(in the rows, 128 means zero)
Known rows, with every step that occurs:
A -> V -> N -> J -> S -> F -> K: [128 222 166  92 103 161  84 140 119 121 106  73 111 161 121 106 157 134
 194 103  82 139 153 125 112 118]
K -> L -> V -> N -> J -> S -> F: [124 174 114  76  92 161  58 151  90 116 103  79  73 162 167 139 130 138
 171  99 110 159 189 116  93 151]
K -> L -> V -> N -> J: [129 157  89 115 113 160  71 152 113 128 113  92  97 129 194 152 149 132
 180 105 122 153 153  88 125 128]
N -> F -> K: [135 133 107 116 149 124  98 123  87 129  96 149 124 118 117 121 172 152
 161 105 111 131 140  97 122  89]
A -> J -> S: [106 172 161 122 112 124 130 147 156 136 116 142 125 163 109 109  98 105
 115 127 156 163 126 158 123 135]
N -> S -> V -> A -> J: [121 172 178 108 116 120 120 194 208 103  68 120 116 165 177 160 123 103
 127 147 126 139 123  96 131 164]
L -> V: [135 149 119 129 131 147 110 150 111 119 110 118 118 116 175 171 142 162
 135 151 143 153 123 119 144 122]
V -> N -> F -> K: [147 160 108 126 119 128 118 119  82 139 105  80 105 132 129 104 187 141
 176  85  90 118 143  84 122  75]
E -> N -> F -> S -> V: [148 145 114 109 146 124  89 108  74 135  77 125  98 151 107 157 164 165
 145 123 128 103 164 136  78 119]
N -> E: [105 147 125 107 125 118 143  99 136 123 113 153 134  93 145 146 124 132
 103 114 131 140 146 132 120 148]
S -> F -> K -> L: [144 129  95 100 152 169  79 163  81 111 102 135 132 118 119  97 120 127
 176  92  94 136 193 103 105 106]
F -> S: [176 153 156 113 127 127 130 118  90 103 124 147 143 157 118 153 144 117
 119 153 147 110 142 140 127 122]
L -> V -> N -> J -> A: [153 167 129 120 110 138 100 139 111 118 126  73 104 132 151 150 173 135
 153 137 110 155 117  97 137 113]
E -> N -> S -> F -> K -> L -> V: [126 166  71 103 185 196  59 131  76 134  73 132 103 138 124 134 123 147
 177 114 100 149 192  67  95 120]
K -> L -> V -> N -> F: [128 148  75 117 126 139  89 149  94 128  99  90  69 126 204 159 144 159
 186  69 108 159 168  78 103 121]
J -> S -> V: [116 172 170  94  93 131  93 168 130 112 118 123 109 199 124 152 122 146
 101 136 143 104 121 169 111 172]
F -> K -> L -> V: [152 149  90 127 169 188  66 179  81 112 108 151 134 124 163 147 146 137
 169 125 133 143 129  90 146 102]
S -> V: [127 143 131 120 112 134  99 177 143 120 105 115 122 143 155 159 138 152
 131 133 132 107 133 142 126 140]
E -> N -> J -> A -> V: [124 153 128 135 174 143  85 106 146 142 126 125 111 129  74 127 138 120
 162 122  98 150 110 119  97 126]
E -> N -> F -> K -> L -> V -> A: [145 131  86 122 192 163  71 124  66 126  78 118  91 119 133 131 164 146
 168 130 109 143 134  73  96 112]
F -> K -> L: [144 134  93 124 166 172  79 157  94 119 123 157 143 131 127 113 133 110
 164 106 122 123 134  96 132 105]
N -> J -> A -> V -> L: [133 139 182 102 135 131  99 147 155 114 131 128 111 139 100 133 144  81
 158 103  75 164 148 112 127 145]
S -> F -> N -> J: [167 109 135  81  97 135  78 131 130 135 105 110 129 146  97 112 158 159
 168 157 132 143 195 113  97 112]
F -> K -> L -> V -> N -> S: [150 192  88 117 154 190  72 166  94 116 100 119 117 154 176 152 153 126
 182 109 111 141 144  47 143 106]
K -> L -> V -> A -> J -> S -> F: [129 158 146  90 127 151  94 190 131  98  80 106  86 147 180 141  89 117
 143 126 132 188 168 121  92 164]
L -> V -> A -> J -> S: [136 180 183 115 121 131 129 175 153 101  91 103 110 148 167 152 123 121
 107 178 157 179 103 135 141 148]
A -> J -> S -> V -> N -> F: [102 192 151 105  80 110 112 173 151 137  78  86  86 180 146 125 134 142
 146  89 131 143 153 146 100 128]
J -> S -> F -> K -> L -> V: [139 175 128  73 133 178  60 165  63 104 100 130 111 170 125 131 116 150
 146 119 122 151 175 129 100 138]
E -> N -> S -> V: [107 162 111 120 150 153  90 132 141 144  89 123 109 169 115 150 128 142
 131 134 118 104 138 105 100 149]
F -> N -> S -> V -> A -> J: [174 151 174 102 114 129 103 201 210 121  79 114 129 202 146 160 149 130
 141 186 163 135 130  81 126 133]
S -> F -> N -> J -> A -> V: [180 134 154  84 131 132  77 156 153 122 113 108 122 149  93 132 147 153
 190 136 115 166 172 109  81 112]
K -> L -> V -> A -> J -> S: [129 164 148 107 137 149  96 185 141  99  97 123  93 157 180 150  99 109
 129 141 154 181 126 119 117 161]

Rows:
[122 148 173 112 135 154 132 156 147 128 118 110 105 140 139 135 125 101
 157  93  84 150 171 126 132 141] | A -> V -> L
[132 157 200  93 108 114 142 160 154 105  87  95 112 157 118  93 100  93
 108 147 125 167 146 146 101 156] | V -> A -> J -> S -> F
[126 185 128  98 136 176  79 191 107 118  77 141 114 150 141 113 103 132
 161 111 142 188 181 134 109 112] | A -> J -> S -> F -> K -> L -> V
[125 131  81 133 177 146  93  90  68 157  95 133 115 117  78 102 168 153
 163 113 107 120 141 101  98  85] | E -> N -> F -> K
[157 170 158  64 131 169  74 172  72  83  95 112 102 173 135 128 123 125
 132 143 117 149 160 123 100 158] | J -> S -> F -> K -> L -> V -> A
[191 180 172  96  98 123  93 160 105  95 113  94 125 187 120 162 181 114
 141 140 115  91 133 127 119 121] | F -> S -> V -> N -> J -> A
[134 146 172 134 114 119 127 210 185 107  77  95 126 134 171 142 133 111
 129 156 134 134 115 135 133 141] | S -> V -> A -> J
[146 131 122 116 148 147  96 174 121  92 105 116 100 126 195 167 122 121
 143 138 129 155 124  93 124 155] | K -> L -> V -> A
[132 137  75 110 161 155  64 154  73 117  84 156 104 113 171 152 162 165
 181  93 117 154 155  78 118 101] | N -> F -> K -> L -> V
[183 140 172  91 116 130  92 180 181 106 100 107 125 215 142 174 158 139
 128 191 151 108 121  78 119 149] | F -> N -> S -> V -> A
[134 158 133  72 127 165  70 152  71 108 114 141 115 176  91  97 106 122
 138 101 111 130 180 135  91 141] | J -> S -> F -> K -> L
[106 148 136  84 118 151  76  82  96 151 110 112 103 160  52  92 131 133
 128 135 115 128 172 153  71 149] | E -> N -> J -> S -> F
[133 172  92  95 122 162  87 163 109 117  86  82  76 147 200 159 115 143
 187  82  94 159 200  63 100 136] | K -> L -> V -> N -> S -> F
[116 213 170  88  83 141  99 132 145 126 108  63  91 163 138 120 140 139
 181  88  86 150 159 136  97 141] | A -> V -> N -> J -> S -> F
[147 204 140  85  84 172  70 139  70 118  98  66 107 156 136 126 184 157
 159 143 108 146 160 116 131 110] | L -> V -> N -> J -> S -> F -> K
[131 160 158 116 147 119  94 144 170 112 129 140 121 124 121 147 139 112
 162 114 102 161 103 116 119 137] | N -> J -> A -> V
[128 117 161  98  98 149 104 185 126 126 102 102 109 165 137 145 144 106
 126 120  98 106 181 136 132 148] | S -> V -> L
[148 136 181 112 160 136 130 164 142 106 140 118 103 152 106 133 114  80
 145  89  72 164 148 113 120 142] | J -> A -> V -> L
[118 169 133  97 133 160  91 180 114 127  90 148 123 155 107  83  91 107
 156  92 131 169 186 137 102 118] | A -> J -> S -> F -> K -> L
[181 190 159 114 151 108 128 134 112  99 122  96  87 160 130 156 152 128
 176  73  88 150 131 101  92 106] | J -> A -> V -> N -> F -> S
[138 134 174 140 127 111 158 160 175 118  98 107 130 119 143 111 122  82
 123 156 133 160 112 118 134 129] | V -> A -> J
[135 164 132 127  92 135 111 175 130 129 107  54 106 159 162 142 155 145
 147 113 109  91 133 125 125 123] | S -> V -> N
[121 167  81 113 125 157 106 143 108 120 106 100  94 110 209 170 126 141
 154  83 122 155 165  94 115 135] | K -> L -> V -> N -> E
[176 142 199  67  78 132  64 165 164 112 121 100 127 223 101 148 178 135
 113 211 168 109 110 137 114 162] | F -> N -> J -> S -> V -> A
[133 163 201  85  93 121 106 174 142  89 110  97 108 205 129 148 129 122
  84 165 135 103 101 161 112 192] | J -> S -> V -> A
[151 178  99 125 125 150  99 139  71 124  89  78  96 121 173 147 195 177
 179 115 110 142 138  80 137  80] | L -> V -> N -> F -> K
[125 165 136 116  72 131  87 163 143 134 101  61 115 149 157 143 178 143
 159 121 109  99 136 123 128 126] | S -> V -> N -> J
[139 175 184  97 110 133 123 177 134  96  74  86  97 144 162 140 118 131
 121 167 135 189 146 136 119 146] | L -> V -> A -> J -> S -> F
[106 155 162  65  80 126  82 112 120 123 111 127 112 160  90 110 132 130
 125 130 117 141 169 157  96 161] | N -> J -> S -> F
[144 161 173  92 136 145 103 182 130  99  86 118 119 160 119  88 103  77
 138 131 121 162 157 120 103 139] | V -> A -> J -> S -> F -> K -> L
[156 201 147 115 121 116 129 123 115 119  95  85  88 146 167 161 160 152
 192  76  99 135 151 109 105 106] | A -> V -> N -> F -> S
[160 168  87 133 151 190  78 173  73 118 113 100 120 134 171 136 158 134
 182 112 115 135 136  80 150  88] | F -> K -> L -> V -> N
[154 201 117 104 122 174  98 151  89 114  81  76 105 147 172 148 166 158
 176 127  90 148 171  65 139  98] | L -> V -> N -> S -> F -> K
[178 160 185  89 110 141 106 181 144 107  82  80 105 172 143 143 133 148
 128 198 167 187 147 124 109 128] | L -> V -> A -> J -> S -> F -> N
[144 176  84  94 132 180  87 156  68 113  81  97 113  98 173 129 140 153
 178  83  90 152 211  86 106 103] | S -> F -> K -> L -> V -> N -> E
[157 181 152 139 153 126 138 153 147 111 145  74  98 150 129 134 123 117
 170  87  82 150 104 102 112 119] | J -> A -> V -> N
